Each row was made from one small tree. The marks that hang from a mark follow it in brackets, in the order of their numbers. Every link used is in the known rows. Write each row's tree.
Known rows:
j988[j191 j795[j991]]: [-2.52,  0.45,  0.65, -0.98,  0.30,  3.03, -1.64, -0.19, -0.87, -0.14,
 -0.77, -1.86,  0.30, -1.03, -0.83,  3.88,  1.35,  0.59, -1.19,  0.18]
j942[j27]: [-0.30,  0.86, -0.27,  1.00, -0.14, -1.48,  0.10, -0.01,  0.92,  1.43,
  1.48,  0.15,  0.02, -0.53,  0.52, -0.71,  0.40,  1.75, -0.55, -0.57]
j667[j630[j27[j507[j988]]]]: [-2.13, -0.26, -0.66, -0.12, -0.67,  1.99,  1.93,  0.18,  0.79,  0.11,
 -0.53, -3.07, -0.83,  0.25, -5.18, -0.18, -0.62, -0.25, -2.22,  1.91]
j630[j27[j507[j991[j795]]]]: [-1.57, -0.75,  0.93, -0.19, -0.78,  0.88,  2.47, -1.42, -1.81,  2.00,
  1.76,  0.30,  0.62, -0.46, -1.02,  0.40,  1.80, -1.22, -1.09,  1.40]
j942[j27[j507[j991]] j667[j630]]: [-2.75, -0.44, -0.04, -0.33, -4.08,  0.80, -1.23, -0.20, -0.75, -0.15,
  1.13, -0.38, -1.00, -2.98, -2.36, -0.63,  2.33,  0.80, -2.57, -1.86]
j667[j630[j27[j507[j988 j991]]]]: [-2.39, -1.18, -0.75,  0.66, -0.66,  2.97,  2.23,  0.13, -0.47,  0.04,
  1.38, -2.43, -0.60,  0.13, -5.48, -0.13,  1.38, -1.16, -2.44, -0.19]
j988[j795]: [-0.83,  0.63,  0.73, -0.89, -0.39,  1.07,  1.22, -0.70,  0.35,  2.13,
 -0.04, -1.00,  0.84,  0.68, -0.77,  1.76, -0.44,  1.43, -0.44,  1.15]
j630[j27[j507[j988]]]: [-1.34, -0.76, -1.10,  1.19,  0.43,  1.49,  2.03,  0.25,  0.74,  0.48,
  1.25, -2.53,  0.27, -0.50, -3.61,  0.49, -0.60, -1.13, -1.16,  2.24]
j507[j27 j667 j988 j991[j795]]: [ 1.03, -0.77,  0.10,  1.40, -0.32, -0.93,  3.01,  0.59,  0.23,  1.43,
  7.43, -0.72,  0.67, -3.22, -1.29, -3.01,  5.00, -1.33,  0.62, -1.59]
j630[j27]: [-1.13,  1.17, -0.53, -0.03,  1.17,  0.60,  1.51, -0.32, -0.55,  1.24,
 -0.42,  0.36,  1.16,  2.04, -0.66,  1.45,  0.25,  0.73, -1.16,  1.78]
j630[j27[j507]]: [-1.75, -0.70, -0.11,  0.10,  0.74,  1.43,  1.54, -0.63, -0.26,  0.36,
 -0.39, -0.74,  0.58,  0.37, -2.06,  1.42, -0.99, -1.10, -0.96,  2.85]
j667[j630[j27]]: [-1.80,  1.63, -0.04, -1.22, -0.11,  1.05,  1.40, -0.20, -0.54,  0.83,
 -2.25, -0.30,  0.16,  2.70, -2.12,  0.75,  0.23,  1.70, -2.16,  1.43]
j630[j27[j507[j667]]]: [-0.76, -1.27, -0.02, -0.01,  2.47,  1.15,  1.80, -0.07,  0.44, -1.63,
  0.56, -0.75,  1.29, -0.68, -3.16,  2.38, -0.18, -1.08, -0.15,  2.95]
j667[j630]: [-0.66,  0.43,  0.37, -1.22, -1.32,  0.42, -0.24,  0.05,  0.02, -0.38,
 -1.91, -0.78, -1.05,  0.85, -1.58, -0.54,  0.05,  0.95, -0.93, -0.35]
j27[j507[j667 j991]]: [-0.03, -3.31,  0.39,  0.69,  1.49,  1.63,  0.79,  0.12, -0.22, -2.92,
  3.05, -0.47,  0.19, -2.83, -2.99,  1.02,  1.70, -2.71,  0.80, -1.08]
j27[j507[j667[j630]]]: [-0.36, -1.87,  0.82, -1.21,  0.08,  1.08,  0.17,  0.34,  1.00, -3.28,
 -0.63, -1.87, -1.00, -1.94, -4.01,  0.39, -0.50, -0.82,  0.06,  0.73]
j27[j507]: [-0.50, -1.84,  0.36,  0.02, -0.34,  0.78, -0.17, -0.35,  0.45, -0.82,
 -0.04, -1.07, -0.46, -1.65, -1.38,  0.15, -1.28, -1.85,  0.27,  0.97]
j795[j991]: [-0.57, -0.07,  0.09,  0.69,  1.71,  1.38, -1.53,  0.21,  0.02,  0.10,
 -0.47, -0.13, -0.53,  0.20,  1.06,  2.23,  0.92, -1.05,  0.18, -0.25]
j630[j27[j507[j991]]]: [-2.00, -1.59, -0.12,  0.73,  0.76,  2.35,  1.82, -0.91, -1.56,  0.33,
  1.67, -0.06,  0.71,  0.24, -2.52,  1.52,  1.02, -2.10, -1.09,  0.60]
j27[j507[j988[j191]]]: [-1.38, -2.02, -0.78,  0.30, -1.44,  1.31, -0.86,  0.97,  0.01, -2.91,
  1.29, -3.77, -0.95, -4.48, -3.83, -1.09, -0.09, -1.61, -1.07, -0.25]

Which tree is each row?
[-2.69, -1.11,  0.10, -0.52, -0.66,  2.82,  1.73, -0.73, -1.42, -0.06,
 -0.36, -0.80, -0.27,  0.89, -4.17,  1.05,  1.04, -1.00, -2.19,  0.31] | j667[j630[j27[j507[j991]]]]
[-0.43, -2.78, -0.08,  0.61,  0.03,  2.37,  1.03,  1.01,  0.73, -3.23,
  2.90, -2.82, -1.30, -2.98, -5.93, -0.54,  1.91, -1.78, -0.43, -1.98] | j27[j507[j667[j630] j988 j991]]
[-0.67,  1.09, -0.96, -0.14,  1.59,  1.14,  2.05,  1.12,  1.00, -1.08,
  0.60, -2.04,  0.28,  0.92, -4.86,  0.66,  1.37,  1.72, -1.64,  1.02] | j507[j667[j630[j27]] j988]
[-0.56, -2.75, -0.50,  1.76, -0.53,  1.91,  1.01,  0.36, -0.01, -0.78,
  3.81, -2.22, -0.84, -2.76, -3.44, -0.87,  1.12, -2.88, -0.18, -1.85] | j27[j507[j988 j991]]
[-0.19, -1.88,  1.79, -1.38, -1.38,  0.66,  1.09, -0.56, -0.57, -1.67,
  1.20, -0.86, -1.02, -2.75, -3.03, -0.66,  2.17, -0.79, -0.18, -0.56] | j27[j507[j667[j630] j991[j795]]]
[-0.98, -2.10, -1.01,  1.71,  2.40,  2.43,  2.57,  0.53,  0.06, -1.56,
  4.30, -1.79,  0.92, -1.68, -5.27,  1.21,  2.30, -2.07, -0.57,  0.17] | j630[j27[j507[j667 j988 j991]]]
[-1.62, -1.29, -1.22,  0.32,  1.52,  1.71,  0.78,  1.15,  0.14, -3.86,
  1.99, -3.56,  0.86, -3.36, -5.92,  0.84,  1.03, -0.91, -1.47,  1.51] | j630[j27[j507[j667 j988[j191]]]]
[-1.27,  0.23, -0.03, -0.43,  1.72,  1.83,  2.03,  0.18, -1.20, -1.30,
  0.84,  0.41,  0.72,  1.66, -3.96,  1.81,  3.07,  0.85, -1.64, -0.58] | j507[j667[j630[j27]] j991]
[-0.66, -1.04,  0.51, -0.19, -0.05, -0.45,  0.15,  0.21,  1.93, -1.79,
  0.63, -1.86, -0.95, -2.41, -3.39, -0.12, -0.02,  0.87, -0.54,  0.15] | j942[j27[j507[j667[j630]]]]
[-3.59, -0.24, -0.21, -1.26, -2.76,  2.94,  0.20, -0.44, -2.13, -0.31,
 -0.72, -0.07,  0.22, -0.47, -3.48,  1.40,  2.17, -0.27, -3.29,  0.65] | j942[j667[j630[j27[j507[j991]]]]]
[-0.73, -0.38, -0.77, -0.29, -0.92,  0.53,  0.52,  1.79,  0.67, -2.86,
  3.19, -3.77, -0.31, -3.58, -4.81, -3.03,  2.92, -0.04, -1.23, -1.02] | j507[j27 j667[j630] j988[j191]]
[-2.42, -0.72, -1.35,  0.25, -0.27,  1.85,  0.48,  0.58, -0.45, -1.66,
  1.04, -3.41,  0.26, -2.44, -4.43,  0.14,  0.09, -1.02, -2.31,  1.41] | j630[j27[j507[j988[j191]]]]
[-0.03, -0.37,  0.28, -0.66, -0.01,  0.01,  1.51,  0.53,  0.87, -0.85,
  1.85, -0.93,  0.15, -0.77, -2.28, -1.60,  1.77, -0.23, -0.01,  0.26] | j507[j27 j667[j630]]
[ 0.96, -0.50,  1.28, -0.37,  0.24, -0.72,  1.24, -0.08, -0.93, -0.34,
  3.14,  1.11,  0.53, -1.77, -0.24, -0.19,  3.54,  0.09,  0.69, -1.23] | j507[j667 j991[j795]]
[-1.07, -1.96,  0.01,  1.56, -0.49,  0.19,  0.59, -0.44,  0.02,  0.56,
  3.46, -0.33, -0.38, -2.17, -1.46, -0.48,  1.30, -1.19, -0.52, -1.84] | j942[j27[j507[j991]]]
[ 0.35, -1.56, -0.74,  2.09,  1.22, -0.67,  0.84,  1.05,  2.74, -1.36,
  4.08, -2.78, -0.29, -3.97, -3.47, -0.98,  0.46, -0.16,  0.32, -0.16] | j942[j27[j507[j667 j988]]]
[-1.65, -1.00, -1.41,  1.95, -2.83,  0.62, -0.69,  0.64,  0.22,  0.46,
  4.70, -1.30, -0.35, -4.64, -2.42, -1.31,  2.69, -0.39, -1.84, -2.23] | j942[j27[j507[j988 j991]] j667]
[-1.96,  2.25, -0.39, -0.97, -3.79, -0.97, -1.61,  0.33,  0.21,  0.71,
 -0.82,  0.10, -0.55, -1.02, -0.66, -0.82,  1.45,  3.64, -2.60, -0.74] | j942[j27 j667[j630]]
[-2.33, -0.31,  0.19, -1.20, -0.53,  1.79,  1.40, -0.58, -0.25, -0.09,
 -2.18, -1.48, -0.30,  1.11, -3.61,  0.95, -1.02, -0.19, -1.96,  2.42] | j667[j630[j27[j507]]]
[-0.57, -2.44, -0.73,  0.38,  0.47,  1.08, -0.72,  1.55,  0.62, -4.93,
  2.51, -3.82, -0.32, -5.48, -4.95, -0.42,  0.75, -1.65, -0.31, -0.18] | j27[j507[j667 j988[j191]]]
[-1.36, -0.51, -0.17,  1.20, -1.00,  0.56,  1.88, -0.26,  2.61,  2.77,
  3.11, -3.57, -0.04, -2.17, -3.19,  0.24, -0.85,  0.90, -1.01,  0.96] | j942[j27[j507[j988[j795]]]]
[-1.69,  0.07,  0.66, -0.03, -4.21, -0.87, -0.59, -0.84, -1.03,  2.00,
  3.18,  0.81,  0.03, -4.51,  0.49, -1.40,  3.07,  0.68, -1.49, -0.74] | j942[j27[j507[j991[j795]]] j667]
[ 0.68, -1.68, -0.86,  2.34,  1.21,  0.64,  2.46,  1.23,  0.51, -0.31,
  7.43, -1.24,  0.88, -2.52, -2.66, -2.11,  4.26, -2.16,  0.72, -2.22] | j507[j27 j667 j988 j991]
[-3.17,  0.68, -1.20, -0.90, -2.99,  2.18,  0.19,  0.48,  0.02, -0.30,
 -1.03, -2.37, -0.29, -1.29, -4.63,  0.10,  0.41,  0.60, -3.29,  2.15] | j942[j667[j630[j27[j507[j988]]]]]
[-0.95, -0.27, -1.20,  0.88, -1.39,  0.14,  0.44,  1.14, -0.09, -0.45,
  4.03, -2.98,  0.31, -3.30, -2.05, -3.15,  2.16, -1.08, -1.03, -0.86] | j507[j27 j988[j191]]
[-0.91, -1.94,  0.48,  0.45, -0.05,  0.61,  0.71,  0.23,  0.74, -1.80,
  2.63, -0.94, -0.87, -2.52, -4.11, -0.27,  2.09, -0.02, -0.78, -2.10] | j942[j27[j507[j667[j630] j991]]]
[-2.89,  2.53, -0.57, -1.86, -2.36,  1.25, -0.31, -0.14, -1.27,  0.46,
 -2.83,  0.45,  0.55,  1.20, -1.88,  1.28,  1.28,  2.52, -3.34,  1.78] | j942[j667[j630[j27]]]
[ 0.84, -0.75,  1.13,  0.39, -0.09, -0.92,  2.57, -0.28, -0.70,  1.14,
  5.71,  0.66,  1.12, -2.20,  0.12, -2.13,  4.46, -1.17,  0.86, -0.79] | j507[j27 j667 j991[j795]]
[-0.82, -1.25,  1.12, -0.28,  1.02,  0.68,  2.75, -0.86, -1.14, -0.22,
  2.72,  0.24,  1.15, -1.41, -2.22,  1.27,  2.54, -0.99, -0.26,  1.41] | j630[j27[j507[j667 j991[j795]]]]
[-2.86, -1.51,  0.02,  0.17, -0.26,  3.96, -1.13,  0.34,  0.43, -0.77,
  0.95, -4.86, -0.52, -3.64, -3.55,  2.88,  0.41, -1.38, -1.22,  0.52] | j27[j507[j988[j191 j795[j991]]]]
[-0.35, -0.08,  0.02,  0.85,  2.95,  2.75,  0.65,  0.84,  2.10,  0.13,
  2.20, -2.49,  0.48, -1.17, -2.40,  3.82,  1.70,  0.27,  0.28,  0.35] | j507[j667 j988[j795[j991]]]
[-0.40, -1.83,  1.48, -0.21, -1.98,  0.23,  0.99, -1.10, -1.30,  0.62,
  2.05, -0.20, -0.55, -2.47, -0.42, -0.91,  1.38, -1.92,  0.08, -0.47] | j27[j507[j991[j795]]]
[ 0.14, -0.95, -0.39,  0.70,  0.37,  1.41,  1.08,  1.32,  0.26, -2.36,
  2.93, -1.61, -0.92, -1.32, -4.68, -0.70,  3.30,  0.13, -0.63, -3.05] | j507[j667[j630] j988 j991]
